What can hang from each mark
j_973: j_472
j_483: j_801
j_472: j_19 j_646 j_973
j_646: j_4 j_862
j_896: j_734 j_977
j_656: j_977
j_84: j_734
j_977: j_175 j_896
j_734: j_175 j_279 j_896
j_774: j_483 j_734
j_770: j_472 j_862 j_977
j_19: j_472 j_862
j_4: j_6 j_656
j_801: j_472 j_483 j_862
j_862: j_84 j_770 j_801 j_973
j_6: j_4

Each row was made from one small tree. The marks that hang from a mark follow it in brackets, in the order of their numbers. Every link used is in the known rows. Write each row's tree.
(in the rows, 128 means zero)
Known rows
j_646(j_4(j_6) j_862(j_770 j_973)): [116 149 109 130  86 136 118 135 123 116 125  92 126 126 117 142  33  99
 184 113 164 124 141 131 102 110 186 136 132 115 124 171 141 133 100 146
 136 117 134 145 134]
j_774(j_483(j_801(j_862(j_770))) j_734(j_279)): [138 116 145 124 167 120 112 102 117 104 129 144 137  95  50 129 168 153
 163 153 146  98 108 135 104 173 132 124 120 133 112 131 118 124 142 118
 122 165 110 132 131]
j_19(j_472(j_646) j_862(j_84)): [109  89 144 156 126 148 114 119 143 112 129 134 167 116  94 120 124 144
  52 152 143 120 133 147 116 133  97 144 135 143 136 144 118 165  96 153
 131 107 126 119  95]
j_4(j_6 j_656(j_977(j_175 j_896(j_734)))): [149 152 159 115 145  84 168 153 115 150 117 128 119 117 200 146 142 110
 117 129 184 147 122 123 159 105 188 127 122 130 119  89 141 143  91  92
 152 106 126  84 112]
j_646(j_862): [114 134 144 130 129 132 135 110 128 122 128 142 133 116 137 121 137 122
 120 114  87 134 127 124 129 145 162  98 117 121 128 139 112 114 148 132
 125 111 130 139 143]
j_973(j_472(j_19)): [113 145 118 108 146 125 163 132 135 150 125 140 150 100 141 115 143 116
 131 126  94 154 124 126 139 120 113  98 132 129 129 107 118 105 114 126
 136 149 108 124 131]
j_896(j_734 j_977): [134 145 144 125 160 130 113 101 124 141 140 125  43  93 180 141 148 113
  68 125 111  98 125 129 161 148 139  83 122 128 139 141 140 100 101 105
 148 145 120  84 131]
j_734(j_279 j_896(j_977)): [127 134 144 127 141 111 126  93 108 149 131 137 101 118 175 128 110 127
 241 132 102 138 125 131 129 157 123  88 139 135 133 135 122  94 154 102
 111 149 136 141 134]
j_896(j_734(j_175)): [132 133 152 132 145 130 124 115 122 139 133 140 110 112 151 143 178 128
 105 114 111 119 123 120 144 135 159  88 125 136 136 128 146 119 110  84
 128 143 112 129 128]
j_646(j_862(j_770 j_801(j_472 j_483) j_973)): [125 125 121 146 108 161  84 134 129 100 144 109 172 190  82 135   4 128
 202 140  99  90 137 131  84 128 179 149 153 106 112 177 124 101 141 144
 126 100 159 160 143]
j_977(j_175 j_896(j_734(j_279))): [145 134 127 122 150 102 154 139 115 118 134 146 107 118 160 150 150 134
 124 124 124 126 112 118 178 123 159  83 141 140 144 114 133 103 127  82
 104 143 126 113 138]
j_862(j_801): [118 113 145 133 131 139 135 136 131 122 129 149 153 140 134 123 123 123
 103 124  96 130 133 123 123 140 121 126 129 120 128 130 111 105 159 130
 140 104 124 140 138]
j_774(j_483(j_801) j_734(j_279 j_896)): [135 119 150 120 167 105 147  96 110 118 122 169 118  97  97 117 169 146
 211 156 122 126 112 136 118 157 154 105 126 141 119 113 122 115 163 112
 129 178 111 136 120]
j_973(j_472(j_19 j_646(j_4 j_862(j_84 j_770)))): [114 146 104 106 102 151 146 136 127 150 136 106  93 105 120 114  57 100
 170 118 143 159 146 135 122 106 146 135 143 126 134 142 129 132 110 157
 130 143 117 134 120]
j_483(j_801(j_472(j_973) j_862(j_770))): [113 125 134 128 130 128  84 135 148 120 129  89 130 173  90 123  99 151
 111 169 129  90 119 136 103 145 100 130 119 119 116 123 123 134 118 154
 141 120 145 159 138]
j_646(j_4 j_862(j_84(j_734) j_770(j_472) j_973)): [119 121  64 141  80 157 104 131 124 103 134  86  66 174  67 135  29 104
 172 105 135  97 143 121  88 127 134 155 128 118 124 209 153 122 134 197
 113 119 137 134 136]
j_6(j_4): [110 136 123 130 133 146 144 112 136 138 120 138 136 117 140 135 163 137
  66 104 119 140 134 136 141 139 113 114 113 131 136 139 127 127 115 106
 126 123 119 145 154]
j_483(j_801(j_862)): [102 122 146 116 139 123 107 115 150 117 120 126 125 150  95 121 165 137
  70 158 109  99 113 125 115 156 110 122 113 120 126 127 120 122 121 148
 129 114 125 158 146]
j_6(j_4(j_656(j_977(j_175 j_896(j_734(j_279)))))): [140 153 145 126 136 120 157 115 114 152 118 128 124 132 164 152 135 134
  75 107 160 136 131 132 148 134 149 125 127 132 129 133 161 130 107  71
 124 123 132 114 148]
j_896(j_734): [131 133 149 129 153 129 134 118 131 138 136 139 103  98 160 138 157 128
  76 125 103 113 124 125 141 145 153  94 118 132 134 136 132 118 110 101
 138 140 118 115 137]
j_801(j_483): [128 124 130 130 149 120 135 131 135 129 134 142 155 109 128 127 151 136
 145 132  93 123 116 133 131 139 149 103 124 124 127 137 113 126 117 113
 142 108 128 146 137]
j_977(j_175 j_896): [131 118 115 120 151 103 160 159 126 111 124 150 130 132 149 137 167 133
  97 119 126 147 113 119 183 118 137  82 131 138 144 104 111 101 138 113
 122 112 124 121 134]
j_973(j_472(j_19 j_646(j_4(j_656)))): [124 159 110 109 114 132 177 141 125 161 121 121 104  76 156 117  88 107
 140 122 147 169 137 133 142 100 111 122 134 132 131 105 128 147 112 125
 149 154 118 128 125]
j_656(j_977(j_175 j_896)): [136 110 139 108 163  94 155 148 120 126 117 135 161 151 137 130 182 128
  72 119 126 145 123 122 159 147 144  88 129 129 144 126 133 111 127 123
 133  94 131  98 126]
j_973(j_472(j_19 j_646(j_862(j_770 j_801)))): [113 146 123 107 110 153 146 135 131 147 136 129 137 116 113 113  58 107
 168 124 120 157 144 131 124 107 149 140 148 121 132 114 116 122 135 137
 130 140 120 132 125]
j_6(j_4(j_656(j_977(j_896)))): [125 137 147 123 137 124 156 122 125 155 112 131 140 130 152 139 154 131
  50 110 161 150 134 135 139 137 122 136 116 130 125 132 141 132 108  96
 138 104 130 127 147]
j_472(j_19(j_862(j_84(j_734))) j_973): [116 108 110 145 117 119 129 123 142 139 127 143 136 130 116 106 145 112
 163 126 136 143 120 130 113  73 118 156 130 120 136 110 129 162 140 149
 144 135 105 105  99]
j_483(j_801): [103 121 144 115 144 118 132 121 146 128 118 143  97 135 114 120 169 129
  58 143  99 119 119 125 131 153 125 113 110 125 134 125 131 120 124 143
 140 116 124 139 144]
j_801(j_472): [126 127 121 137 155 133 129 137 132 121 130 123 128 120 159 123 137 148
 112 139  85 122 126 131 132 155  99  85 117 134 122 130 103 130 130 127
 133 128 147 139 139]
j_483(j_801(j_472 j_862(j_84(j_734) j_770))): [100 107 111 128 138 143  72 136 153 111 138 102  78 190  66 124  89 144
 112 174 127  73 121 131  92 164  97 141 114 124 117 165 114 130 111 183
 118 116 141 153 135]
j_4(j_6 j_656): [132 152 152 132 131 106 159 142 127 151 119 140 118  88 197 138 137 116
 147 127 166 156 121 128 137 108 153 138 105 130 109  89 112 152 104 102
 150 111 122 120 125]
j_774(j_734): [129 124 127 130 167 123 148 124 122 116 131 167 142  90 127 132 187 140
 102 122 103 133 123 126 150 150 126  98 106 137 131 124 102 120 144 116
 144 138 112 107 134]
j_770(j_472(j_646) j_862(j_973) j_977): [155 143  65 106  73 141 126 140 147  94 109 118 163 123  78 115 173 136
  50  94 104 137 138  99 131 109  37 201 128 126 133 102 148 126 170 170
  87 160 147 127 151]
j_801(j_472(j_19 j_646 j_973) j_862(j_770(j_977))): [139 129 101 127  99 134  88 150 142 129 132  83 144 152 110 113  81 143
 165 147 170 134 131 138 103 111  77 164 129 123 116  97 100 174 133 140
 128 146 147 147 125]
j_770(j_472(j_646(j_4 j_862(j_84 j_973))) j_977): [146 141  62 113  67 142 138 135 129 102 116  95  74 132 122 116 117 120
  78 105 123 137 146 110 118 119  83 170 121 125 126 137 150 136 161 190
 102 138 149 127 146]
j_734(j_175 j_279): [130 126 143 138 132 118 129 106 107 138 125 146 154 115 129 139 184 141
 196 106 108 143 119 118 125 149 120  98 131 138 133 127 137 126 144  79
  88 143 125 159 137]
j_4(j_6 j_656(j_977(j_896(j_734(j_279))))): [147 149 174 113 141  83 164 135 110 163 119 127 129  94 188 145 148 114
 145 136 183 148 121 125 134 120 168 146 122 130 114 103 141 153  91  79
 133 122 133  98 120]
j_646(j_4(j_6) j_862(j_770(j_977(j_175)))): [121 164 101 112  85 122 135 153 121 118 125  96  97 107 147 136  48 101
 121  99 160 140 140 124 136 124 191 112 125 119 124 144 133 122 122 146
 136 109 133 131 129]
j_472(j_646 j_973): [139 122 133 135 112 123 149 130 129 147 125 132 125 118 143 118 142 137
 139 119 149 165 135 142 139  95 113 137 114 130 143  89 119 183 139 124
 148 132 129 122 126]
j_483(j_801(j_472(j_19 j_973) j_862)): [111 129 129 126 126 118 105 124 148 121 119 102 121 170 109 107 145 136
 135 171 113 105 114 132 110 122  93 134 119 115 119  95 123 149 129 150
 140 137 135 155 133]

Which tree is each row?
[141 151 146 128 155 125 114  87 111 145 142 126  47  86 176 146 136 120
 124 125 107  97 124 127 148 157 136  89 128 128 138 149 148 104 110  87
 121 162 128  92 138] | j_896(j_734(j_279) j_977)
[136 138 125 143 113 136 132 130 124 127 132 110 119 132 154 113  97 145
 166 136 114 140 137 141 130 110 122 118 121 126 129 102 109 176 147 135
 137 136 158 134 130] | j_801(j_472(j_646(j_862) j_973))
[111 101 112 140 136 139  96 123 143 113 138 136 119 165  94 126 145 134
 137 141 130 102 118 126 102 148  90 132 108 127 124 161  94 134 126 167
 109 113 119 141 132] | j_801(j_862(j_84(j_734)))
[127 125 120 136 126 134 112 131 139 126 129 107 188  83 101 130 112 144
  83 115 108 117 128 126 117 127 107 132 138 127 125 130 132 125 140 137
 140 116 128 123 122] | j_19(j_862(j_770(j_472(j_973))))
[127 107 104 126  99 163  95 147 146 109 138 114 149 121  93 124  72 132
  54 122 128 114 147 119  96 126  99 195 149 124 122 156 132 111 159 181
 116 100 133 128 118] | j_19(j_862(j_84 j_770(j_472(j_646) j_977) j_801))
[125 110 101 157 120 138  82 134 131 113 138 100 129 199 107 122 120 151
 204 154 137  97 120 133 100 117  72 129 117 129 115 133 108 160 132 163
 113 131 140 149 118] | j_801(j_472(j_973) j_862(j_84(j_734(j_175))))
[114 119 121 128 118 131 116 126 150 129 125 117  81 147 118 102 128 131
 122 165 127 123 128 138 113  97 113 161 128 122 133 104 137 170 127 164
 143 137 136 134 114] | j_483(j_801(j_472(j_19(j_862(j_84)) j_646 j_973)))
[122 152 124 121  90 136 156 128 121 131 124 117  86  84 157 122  97 109
 153 115 151 155 144 136 137 107 162 130 120 125 140 124 117 179 124 134
 134 127 134 139 127] | j_472(j_646(j_4(j_6) j_862))
[142 150 150 133 147 126 104  84 103 148 139 127  56  99 167 152 161 120
 151 114 116 103 123 122 152 148 141  83 136 133 140 140 161 104 112  70
 111 166 123 104 129] | j_896(j_734(j_175 j_279) j_977)
[143 146 174 114 139  87 158 143 112 162 116 127 131 109 185 145 165 108
 129 129 189 152 122 122 145 107 175 139 122 133 116  92 143 151  88  82
 142 113 123 103 108] | j_4(j_6 j_656(j_977(j_896(j_734(j_175)))))
[139 140 122 132 161 110 140 105  99 123 136 162 111 110 161 136 131 138
 219 128 106 132 124 128 159 148 145  80 130 140 135 122 117  94 169 100
 126 159 123 106 127] | j_774(j_734(j_279 j_896(j_977(j_175))))
[138 105 107 130 104 147  87 135 142 127 136  83 131 159  89 120 125 130
 181 127 154 125 131 129  94 118  89 183 127 121 118 128 115 144 132 170
 115 119 117 146 125] | j_801(j_862(j_84 j_770(j_472(j_19 j_646 j_973))))
[112 118 117 140 128 113 136 113 111 144 128 170 115 150 111 130 125 133
 252 120 112 136 119 120 122 141 121  94 129 143 138 134 121 135 167  98
  92 159 128 153 123] | j_84(j_734(j_175 j_279 j_896))
[134 145 147 130 151 131 104  99 115 145 137 126  52 107 170 147 168 113
 100 114 120 103 124 123 164 138 144  79 130 132 142 133 154 100 104  89
 137 148 114  98 121] | j_896(j_734(j_175) j_977)
[136 121 124 129 106 118 156 129 133 157 120 136 114 119 143 103 161 114
 180 116 153 183 131 138 137  72 117 157 122 123 145  67 121 190 143 118
 149 148 114 118 115] | j_472(j_19 j_646 j_973)
[122 114 154 152 103 126 144 120 125 127 119 122 155 148 109 115 115 137
 111 135 142 148 133 150 136 119 120 125 119 133 134  94 121 178 121 129
 149 121 135 118 112] | j_19(j_472(j_646(j_862) j_973))
[134 111 166 106 159 101 141 128 116 144 122 130 147 131 130 135 201 124
  73 124 132 134 125 120 145 148 146 100 132 133 140 135 149 118 108 100
 128 118 126 108 122] | j_656(j_977(j_896(j_734(j_175))))
[130 111  98 121  85 150  93 145 152  92 124 143 179 187  79 120 128 118
  68 112 118 123 139 104 100 111  82 210 138 115 126 151 141  79 159 188
  93 121 132 141 140] | j_770(j_862(j_84 j_801 j_973) j_977)
[127 101 114 141 126 152 108 148 137 116 147 123 120 184 130 111  94 118
 207 156  96 110 131 133  97 115 135 165 144 113 114 149 112 115 140 160
 131 104 132 156 118] | j_862(j_84 j_801(j_472(j_19) j_483))
[128 101 121 145 132 154 103 149 135 111 150 121 127 182 130 120  82 131
 181 158  94  99 134 134  99 129 133 151 140 118 112 163 110 108 138 165
 128  93 142 157 125] | j_862(j_84 j_801(j_472 j_483))
[148 148 177 115 135  84 158 134 104 164 117 128 134 104 182 149 160 114
 165 130 188 152 121 121 136 113 172 142 127 134 116  98 148 154  91  71
 126 125 128 107 114] | j_4(j_6 j_656(j_977(j_896(j_734(j_175 j_279)))))
[114 111 137 132 124 149 100 122 133 125 145 121 107 148 108 129  93 118
 147 115 120 127 136 129 102 152 180 131 123 121 123 177 115 101 127 162
 116  92 124 141 133] | j_646(j_862(j_84 j_770))
[135 130 101 118  88 140 104 147 149  93 122 145 218 162  71 123 117 126
  81 116 104 118 130 107 111 110  98 192 145 110 126 135 139  89 158 152
 109 124 141 149 146] | j_770(j_862(j_801(j_483) j_973) j_977)
[125 142 148 130 136 132 149 113 126 157 113 128 141 129 155 138 148 131
  51 105 149 146 137 137 129 146 126 131 110 127 123 138 146 137 109 100
 145 103 128 125 148] | j_6(j_4(j_656(j_977)))
[106 105 156 157 129 140 117 128 138 101 127 138 241 123  84 123  90 143
  63 158 101  95 123 142 115 137 116 128 155 126 122 138 121 129 117 125
 155  94 134 137 103] | j_19(j_472 j_862(j_801(j_483)))
[143 135 108 119 100 148 130 141 139 100 126 116 199 119  83 113 159 128
 125 105  46 114 130 105 135 122  85 173 143 113 122 108 133  96 186 149
 116 124 132 152 138] | j_770(j_472 j_862(j_801(j_483)))
[154 155 161 116 142  80 167 144 107 152 119 129 122 110 199 150 135 115
 150 130 181 146 120 124 152 109 186 132 125 130 118  93 145 148  96  81
 133 117 132  87 117] | j_4(j_6 j_656(j_977(j_175 j_896(j_734(j_279)))))
[110 107 149 151 130 139 128 118 140 114 121 139 197  88  97 121 125 150
  32 148 133 124 129 145 130 138  94 122 136 143 138 123 115 172 104 125
 143 117 133 120 104] | j_19(j_472(j_646) j_862)
[109  84 124 165 108 145  99 137 143 125 137 120 154 148  51 125  55 145
  93 147 184 116 136 156 105 114  95 168 135 140 137 144 124 191  98 163
 144 112 127 101  82] | j_19(j_472(j_646 j_973) j_862(j_84(j_734) j_770))
[137 146  98 108 113 121 132 153 145 101 117 148 169 123 120 122 177 132
  22  88 101 143 124 104 163 131 103 124 123 127 138 102 129  90 162 145
 111 126 129 121 140] | j_770(j_862 j_977(j_175))
[135 148 143 124 141 124 156 125 121 150 118 128 119 136 166 149 140 130
  43 106 161 137 132 132 157 129 152 122 123 131 130 128 156 126 102  85
 141 112 127 110 143] | j_6(j_4(j_656(j_977(j_175 j_896(j_734)))))
[139 138 154 135 140 123 124 101 110 143 135 141 115 104 146 148 168 135
 156 115 109 116 121 119 133 145 153  94 132 138 134 134 153 123 120  66
 100 161 120 136 135] | j_896(j_734(j_175 j_279))
[144 118 142 132 170 117 132 103  98 123 126 163 114  96 127 123 196 130
 219 124 138 139 118 134 149 136 148  74 132 146 124 104 117  99 160 101
 148 167  97 116  97] | j_774(j_483 j_734(j_175 j_896(j_977)))
[134  98  95 124 117 145  93 191 136 102 147 111 105 204 119 135  42 130
  92 138 150 117 142 121 118 135 120 161 148 129 117 158 116  74 148 178
 108  90 145 136 125] | j_862(j_84 j_770(j_977(j_175 j_896)) j_801(j_472))
[127 126 114 128  87 162 114 153 138 107 135 110 137 134 118 114 104 115
 150 125 126 129 148 124 121 101 100 188 137 122 130 134 120 137 145 174
 115 125 135 154 117] | j_770(j_862(j_84 j_801(j_472(j_646(j_4(j_6))))))
[157 129 131 133 176 108 144  99  92 116 131 162 107  86 141 127 154 139
 244 131 125 131 115 137 148 149 154  73 135 143 125 114 115  98 171  99
 132 177 111 101 111] | j_774(j_483 j_734(j_279 j_896(j_977(j_175))))
[119 112  93 129 130 143 120 127 140 128 130 133 134 176 114 125 117 112
 179 141 126 133 129 126  96  97 115 154 137 126 127 158 140 100  92 171
 111 139 112 125 131] | j_862(j_84 j_973(j_472(j_19)))
[125 134 104 127 129 142 139 128 134 128 124 138 160 136 113 132  95 136
 132 134 125 136 134 131 120 107 105 129 133 131 137 138 132 127 102 138
 121 147 134 126 144] | j_862(j_973(j_472(j_646)))
